Each row comes from the steps of one walk. Every step used is in the known rows, and no mark comes twice. Write the walk behind each row, first mark first.
Known rows
pefig > dokeg: [ -4.3   4.5   1.3  10.6  -8.5  15.5 -19.6  21.6 -40.4   1.5  -5.1  10.2
 -16.1 -27.0 -17.2   8.5  39.3  -6.7  34.9  -9.0  29.0  23.6  12.7  28.6
  14.3]
dokeg > gezil > tevo > loni > seguv: [ -8.8  -2.1  16.4 -16.2 -14.7  -5.5  -3.3   6.9 -13.0  15.7  -4.9   4.8
   2.9   4.4  10.9  25.0 -11.0 -29.4   5.8   8.7 -11.5 -15.5  -2.7   5.2
  11.8]
seguv > pefig > dokeg > gezil > tevo > loni > bule: [  7.6   7.3 -10.5 -33.4 -17.0   5.2   8.5  20.0  -7.3 -19.0  16.4   7.3
  -7.1  24.8  20.2  -9.2  10.0  12.6  21.7   6.2  -8.5 -20.5  16.5  16.6
   3.6]
dokeg > gezil > tevo: [-15.7   0.3  37.3 -18.7 -10.6  20.3  -3.4  23.9 -14.5  10.4   2.3  -8.0
  13.0  17.9  17.4  20.7  19.8 -18.0   9.9 -23.9 -12.7  14.9  11.6  12.9
  21.3]
dokeg > gezil > tevo > loni > seguv > pefig: [ -3.6  -7.5  14.8  -8.6 -19.9  -1.4  20.0  13.6   1.4   4.2  11.0   7.9
   5.2  16.1  12.9   7.6 -19.4 -23.2   7.2  17.5 -31.9 -16.2 -23.0  12.1
 -23.3]
gezil > dokeg > pefig > bule > tutufi: [ 24.8  27.1   6.5  -1.6  24.7  -7.5  21.2 -24.2  13.8   6.1  10.0  -1.3
 -17.0   6.1 -15.6   4.1  31.1   5.3 -22.1 -21.1  18.2   0.7  18.6   9.3
  -0.5]
mido > pefig > dokeg > gezil > tevo > loni > seguv: [-19.6  14.6 -23.3 -39.3 -17.2   3.7   3.3   1.3  -4.7   3.3  19.8  13.1
 -11.4  -2.5 -22.6  -3.8  28.3 -10.0  -2.6  19.8 -25.7 -18.5 -12.7  22.5
  -6.3]
loni > seguv: [-12.7  -0.5  26.5  26.9   1.8  14.9 -22.7  10.2 -33.1  13.9 -13.8   4.6
  -7.1 -32.7 -17.6  24.2   3.6 -21.8  14.3  -7.2  14.0  22.6  -7.6  14.6
  13.1]
tevo > gezil > dokeg > pefig > bule: [ 19.7   9.1  31.7 -17.0 -23.6  20.6  -4.9  -2.3 -22.6  18.6 -16.5 -10.4
 -25.8  24.5  20.3  -3.9  64.7 -13.7   9.4 -38.3  36.3   5.6 -16.6  12.0
   6.1]
loni > bule > pefig > dokeg: [  4.0   8.9  -9.1  -2.1  18.6  19.5 -28.1   4.1  -5.0   0.2  -5.5 -12.3
 -30.1 -19.2 -16.1   4.1  39.3  16.9  11.9 -14.6  24.0   6.0  14.4  25.7
  30.5]
pefig > dokeg > gezil > tevo > loni: [  0.5  -2.6  -6.7 -37.3 -25.6  -2.1   0.5  20.5 -17.2   4.1   5.1   9.8
  -6.4  13.0  12.1   9.5  26.8 -11.7  26.2   5.7   3.0 -14.1  21.5  15.5
  15.9]
mido > pefig > bule > tutufi: [ 25.6  49.9   0.4  27.3  38.6  -4.4   4.3  -2.5  22.9  13.9  -6.9   3.4
 -18.9 -17.5 -32.8  -4.4  14.5  17.4 -17.1 -13.0   4.5 -12.7  11.2   2.9
 -11.6]
seguv > pefig: [  8.8   5.9  25.8  28.1  -0.1   8.9   7.8  24.8 -12.2  -4.5  15.0   8.9
  -0.8 -11.0   2.8   7.5   4.3  -3.5  23.4  -5.7   1.0  16.3 -14.4  19.6
 -14.4]
pefig > tevo > gezil: [ 11.9  -5.4  30.4  14.6 -31.7  36.4 -30.6  33.4 -24.4  -4.4  -9.4  -1.4
   4.1 -14.9  24.6   3.4  42.3 -28.9  15.9 -37.5   7.8  24.1 -19.1  12.0
   7.8]
dokeg > pefig > bule > tutufi: [ 19.5  26.9  17.9  35.5  37.9  -1.0  12.0   0.5  20.2   1.5   1.1  -6.8
 -30.0 -13.3  -8.5  -2.6  16.6   0.4 -21.4 -10.1  17.3 -23.3   4.3   9.1
  -0.4]
dokeg > gezil > tevo > loni > bule: [ 12.3  16.9  12.4 -33.5  -5.1  -6.3 -13.7  15.9  -5.2  -3.8   4.2  -2.7
   8.6  20.1  32.9  19.7  -7.2  10.1  10.4  -2.7   5.8 -22.2  21.8  -8.1
  34.4]
zopa > tutufi: [ 17.1  11.3  -2.6  35.2  19.5  18.1 -22.2  19.8  -9.4   8.5  -0.9   1.6
  19.0 -12.3   4.8  41.7  22.3   5.6  17.7  -7.9  -5.8  29.2  22.0  16.3
  18.7]
pefig > tevo > loni > seguv: [  9.6   6.3 -14.8  34.7 -16.5 -12.9  -9.3   7.5 -10.3 -24.1  -2.7  17.1
   7.7 -40.8  10.5  12.4 -15.6 -22.0  -6.2   2.4   4.4  -6.7 -10.5   8.2
   4.5]
tevo > loni: [ 25.7  15.6   4.8  11.3  -5.9 -22.5 -10.1  21.6 -11.1   4.0   3.3  15.5
 -10.7 -24.2   9.0  26.4  -1.8   0.9  31.5   8.5  35.8 -20.7   2.1  -4.2
  15.8]
pefig > dokeg > gezil > tevo: [-25.0  -8.3  17.8 -26.8 -19.2  28.8  -7.0  19.5 -29.3   5.9  -0.1   0.1
   3.8  14.1   4.6   4.1  45.0 -18.1  22.7 -19.6  -8.2  25.0  21.9  29.3
  19.9]
tevo > gezil > dokeg > pefig: [ 14.0  -4.2  36.0 -42.8 -26.1  33.8 -10.7  14.6 -18.5  16.3  25.6  -5.9
 -16.5  12.6   5.9  10.0  71.1 -20.6  18.2 -29.7  25.5  23.3 -29.1  17.8
  12.5]
seguv > pefig > dokeg > gezil > tevo: [-21.2 -10.2  15.4 -19.5 -22.3  28.5  17.2  24.3 -17.9  -7.2  16.7   2.4
   4.3  26.0   3.8  -7.9  36.5 -13.7  22.0 -11.5 -28.9  22.6   3.6  34.9
 -14.7]
bule > pefig > dokeg: [  0.2  -2.0  -5.2   2.3   6.3  15.3 -10.8  13.4  -2.2  12.9  -0.4  -0.6
 -28.7 -25.7 -21.4   5.3  46.0  -4.7  20.0  -8.8  16.9   7.5   1.2  32.0
  12.5]
zopa > pefig: [  6.1  14.8  -7.5  39.7  29.5  30.3 -13.1   2.3   1.3   7.6  13.5   8.0
  -4.5 -20.7   5.6  17.7  -5.4 -11.3  15.6 -12.2  12.9  11.4 -14.2  -5.4
  17.0]
pefig > bule > tutufi: [ 25.8  26.9  16.5  42.1  30.7  -5.1  -4.2  -0.8   1.9  20.3 -31.6  -1.3
 -17.6 -12.2 -17.0   9.5   2.6   2.4   0.9 -18.4  22.2  -3.8  28.5  -1.3
   3.0]
bule > pefig > dokeg > gezil: [-10.2   7.9  31.6 -22.7 -23.6  21.3 -30.0  12.2  12.2  33.9   7.3  -9.3
 -37.1   5.5 -16.9   6.7  62.2 -14.5   4.4  -3.1  12.2   6.6   8.4  38.6
  13.3]
gezil > tevo > loni > bule > pefig > seguv: [ 19.5 -25.1 -31.0 -25.9  23.5 -14.4   5.4   7.2  13.6  -2.0 -13.3  -0.2
  -7.6 -22.3  15.8  15.9  -2.5  22.2  -0.7  -7.5 -28.5 -45.3  -1.1 -11.4
  30.9]

Which walk is each row?
[ 22.3  -2.5 -15.1  -3.2 -13.5  52.4 -20.4  -6.3  -0.4   6.9  15.6   4.0
  19.4   7.2  21.9   4.4  38.3 -29.2   9.9 -49.4  -1.5  42.4 -24.6   2.1
   3.5] | zopa > pefig > tevo > gezil > dokeg
[-12.1   8.7  41.6  -6.1 -37.4  24.7 -11.5  24.8 -11.5  14.2  20.2   6.1
 -24.4  13.0  -6.0  -6.0  49.2 -13.1  19.3   2.7  -0.1  28.1  -1.3  41.2
 -17.6] | seguv > pefig > dokeg > gezil
[ 38.5  24.9 -16.6  28.6  -9.5 -10.8   2.3  18.9  10.7 -51.5  21.2  15.9
  11.3 -15.7  35.2  -5.4 -18.3  15.7  -1.1  -2.4  -1.0 -16.9   0.5   1.2
  -2.1] | seguv > pefig > tevo > loni > bule
[  4.2   9.2   9.5  12.7 -17.5 -16.6  29.6  -5.1  -1.7   6.3 -26.4   6.3
  -5.2  29.6  25.7  -7.1 -25.8 -15.2  -3.3   5.2 -24.2 -39.7  -7.1   6.0
 -26.9] | dokeg > gezil > tevo > loni > seguv > pefig > bule
[ 19.6  -4.1  19.0 -21.8 -43.3  30.2 -23.8  14.2 -26.3   3.2  -2.5  -0.5
  21.0   4.5  18.7  13.6  59.8 -27.4  17.5 -52.5   7.1  49.7  -7.2  16.8
   4.7] | pefig > tevo > gezil > dokeg
[ -1.0   0.6   5.6  19.2  -8.9  14.2   6.2  22.5 -25.4  -8.5  10.7  17.3
 -14.1 -15.7 -13.6  -6.7  32.4  -1.3  35.5  -3.0   6.1  24.7  -6.5  34.8
 -15.4] | seguv > pefig > dokeg
[  9.0   3.7   8.2  40.4 -13.3  13.4  11.9  26.0  -1.0 -37.1  20.9   9.7
  21.7 -19.4  20.2  -4.1   5.2 -11.6   4.2 -20.8 -18.4  22.5 -15.9  25.9
 -18.1] | seguv > pefig > tevo
[ 25.0 -10.9  10.7 -31.8 -29.2  29.7 -15.0   3.9  12.4  11.2   4.2 -11.1
   8.5   7.6  11.2  11.1  65.4 -27.8   3.5 -51.8  -1.4  33.1 -16.6  24.1
   3.9] | bule > pefig > tevo > gezil > dokeg
[ 32.7  13.6 -12.4  32.5 -17.6 -15.5  20.4  27.2  11.4 -41.9  24.2  23.1
  13.1 -22.8  32.8  -0.6 -10.4  -1.8   4.6   0.2  -7.7 -14.1 -16.3  11.3
 -19.2] | seguv > pefig > tevo > loni
[ 21.9  -9.1  20.8   3.1 -17.1  34.7 -21.9  26.4  14.5   5.9  -4.6 -16.8
 -10.5  -9.1  19.2   3.5  52.5 -30.8   3.5 -38.1  -3.0   7.2 -33.0  20.6
   6.2] | bule > pefig > tevo > gezil
[ -9.4  -3.5   7.7  50.1 -12.6  20.3   6.3  13.3  -9.7 -30.8   9.7   8.7
  15.1 -28.5   7.1  -4.6  -6.0 -25.6  -6.3 -15.2 -25.3  28.7 -28.5  30.5
 -24.1] | loni > seguv > pefig > tevo
[  4.5 -15.0 -23.7  12.1  15.1 -10.8  39.0  13.4 -13.3 -19.1   1.3  20.6
  15.4 -13.4   9.2   8.3 -32.5 -10.9  21.4   8.7 -28.7 -20.8 -26.5   4.1
 -20.7] | gezil > tevo > loni > seguv > pefig
[  2.0  -4.0  -4.2 -29.8 -26.1  -2.8  25.1  23.0  -6.0  -8.1  21.7  15.7
  -1.3  21.0  15.6  -7.7  18.4  -8.6  29.9  12.4 -18.1 -15.0   2.5  22.5
 -18.2] | seguv > pefig > dokeg > gezil > tevo > loni
[ 26.6   3.0  16.5   1.3  -3.4  42.8 -40.2  18.4  10.3  -5.5 -10.8 -24.8
 -10.1  -8.8  23.5  -0.1  44.2  -9.2  -2.4 -41.4   4.7   5.5 -16.7  10.8
  23.5] | loni > bule > pefig > tevo > gezil
[ 19.6  -5.9  33.5 -37.1 -28.8  27.5 -27.8  12.7 -38.0  38.0  -7.1  -0.5
  -0.8   9.9  -5.6  26.3  58.9 -20.6  43.3 -37.9  28.8  46.5  -8.6  10.4
   8.4] | tevo > gezil > dokeg
[ 24.1 -10.3  16.1 -11.4 -45.1  33.8   2.8  16.3 -14.8  -9.3  16.1   4.9
  22.7  15.1  17.2  -4.6  50.6 -23.3  18.8 -46.7 -15.8  47.2 -24.9  25.3
 -26.0] | seguv > pefig > tevo > gezil > dokeg
[ 16.6  13.7 -12.1 -39.5  18.4   2.9 -10.7   6.3   8.7   4.3  10.8  -1.9
 -13.3  10.6  -8.3   5.4  16.0  15.1   6.0   7.3  -4.0 -20.3  46.6   1.3
  24.4] | pefig > dokeg > gezil > tevo > loni > bule > tutufi
[  3.4  12.0  17.6 -23.3  -6.3   7.1   6.9   2.9  -8.1  -6.0  39.2   4.2
  -3.2  -4.8   1.4  19.2  42.1  -6.2   2.2 -19.4  20.9  21.4  -5.8  22.0
  16.9] | gezil > dokeg > pefig
[ 12.7 -19.3   6.5 -46.5  -7.3  -7.8 -12.7   4.5  25.4  21.5  -1.8  -9.3
 -20.1   7.8  18.7  15.5   9.9  11.4 -15.7  -3.1 -30.4 -41.6   5.0  -3.8
  27.5] | dokeg > gezil > tevo > loni > bule > pefig > seguv
[ 32.7   9.5 -23.0  13.9  -4.7 -20.7   4.9  13.2  36.1 -20.1  15.2   7.4
  -2.8 -27.9  25.3  11.3   4.8  -4.8  -8.4  -2.3   4.1 -33.0  -7.2  10.0
  11.5] | bule > pefig > tevo > loni
[-26.7  17.3  -0.4 -41.8 -10.2  27.3   2.6  17.0  -7.8  -0.6  27.9   0.6
   0.0  10.0 -14.8 -11.9  59.6  -0.3   4.1 -15.4 -26.8  15.0   4.4  31.6
  -0.8] | mido > pefig > dokeg > gezil > tevo
[ 20.4  -4.3 -20.9  -4.4  13.5 -16.5  19.2  19.7 -16.5 -14.9  -0.9  15.1
  17.3 -12.9  22.2  23.0 -13.0   1.0  30.9  -6.6   5.9 -26.1   4.1 -10.0
  19.1] | gezil > tevo > loni
[ 18.3  11.4   4.8  13.6  12.4 -15.3  36.1 -11.7  26.9  15.2 -16.8   4.5
  -8.7  27.0  -3.1  -6.4 -30.3 -13.6 -16.6  12.8 -36.8 -39.2   5.3  -0.1
 -37.2] | dokeg > gezil > tevo > loni > seguv > pefig > bule > tutufi
[ 38.8  20.1  -5.9  55.3  24.6 -31.2  21.1 -10.7  19.3  13.6 -21.5  14.7
 -26.6 -14.1 -22.4  -0.7 -32.5  -0.1  -3.4  23.6   0.3 -35.2  -5.2  -1.3
 -38.0] | tevo > loni > seguv > pefig > bule > tutufi
[ 12.1 -15.7  17.1  -2.1 -45.3  39.0  -5.7   5.8 -20.7  -2.3   1.6   3.9
  20.0   4.4  -0.4  -2.6  38.3 -37.8   9.9 -39.6 -23.4  53.9 -38.8  24.8
 -32.3] | loni > seguv > pefig > tevo > gezil > dokeg
[ 26.9  30.9 -18.1  59.2  61.8  14.7   0.7 -20.8  29.9  22.8 -17.3   1.9
 -18.2 -10.3  -8.6   4.2 -15.2  -0.7  -8.4 -14.6   7.2  -7.2  12.7 -15.9
   0.9] | zopa > pefig > bule > tutufi
[  1.5  12.5  16.6  60.9   2.1   1.1  11.2  -0.9 -24.9   5.1 -38.5   2.5
 -16.4  -9.4  -0.1  -4.9 -13.9 -11.4   4.5  -7.9   1.6   3.3 -15.3  17.9
 -27.9] | loni > seguv > pefig > bule
[-37.5 -19.6  11.2 -10.3 -18.6  38.0  13.1  11.6 -26.5   2.0   1.3   1.3
   0.6  13.0  -7.2  -9.9  23.5 -27.0  13.9  -1.6 -37.5  27.3 -10.5  41.4
 -22.6] | loni > seguv > pefig > dokeg > gezil > tevo
[-15.1   2.0   2.7 -43.5   8.9  31.6 -16.2   3.8   6.0   4.6  -0.5 -19.6
 -10.8  22.5   2.2   2.1  43.3   3.4   2.5 -22.6 -10.7   2.1  23.5  28.2
  32.0] | loni > bule > pefig > dokeg > gezil > tevo
[-17.3  -9.5  -5.4 -22.4 -22.3   5.3  -4.6   6.5 -25.9   9.0  -8.9  11.3
 -11.4   1.4  -5.4  10.9  16.4 -24.2  18.5  13.2  -7.3  -8.9   3.9  18.7
   8.3] | pefig > dokeg > gezil > tevo > loni > seguv
[ -9.0  -4.1  23.5  38.9   0.2  15.9   1.6  13.7 -20.5   2.5   1.3   7.5
  -4.3 -26.4 -13.4   9.4  -5.6 -17.6  14.5   1.6  -9.2  22.0 -27.3  23.3
 -20.8] | loni > seguv > pefig
[ 33.1 -10.5  -5.7 -10.6   7.6 -17.2 -29.7   6.0  17.2  18.3  -5.7   0.6
 -36.7 -31.6   2.0  16.5   8.6  21.5  -5.6   7.0   1.7 -40.3  -2.5  -4.7
  26.4] | tevo > loni > bule > pefig > seguv
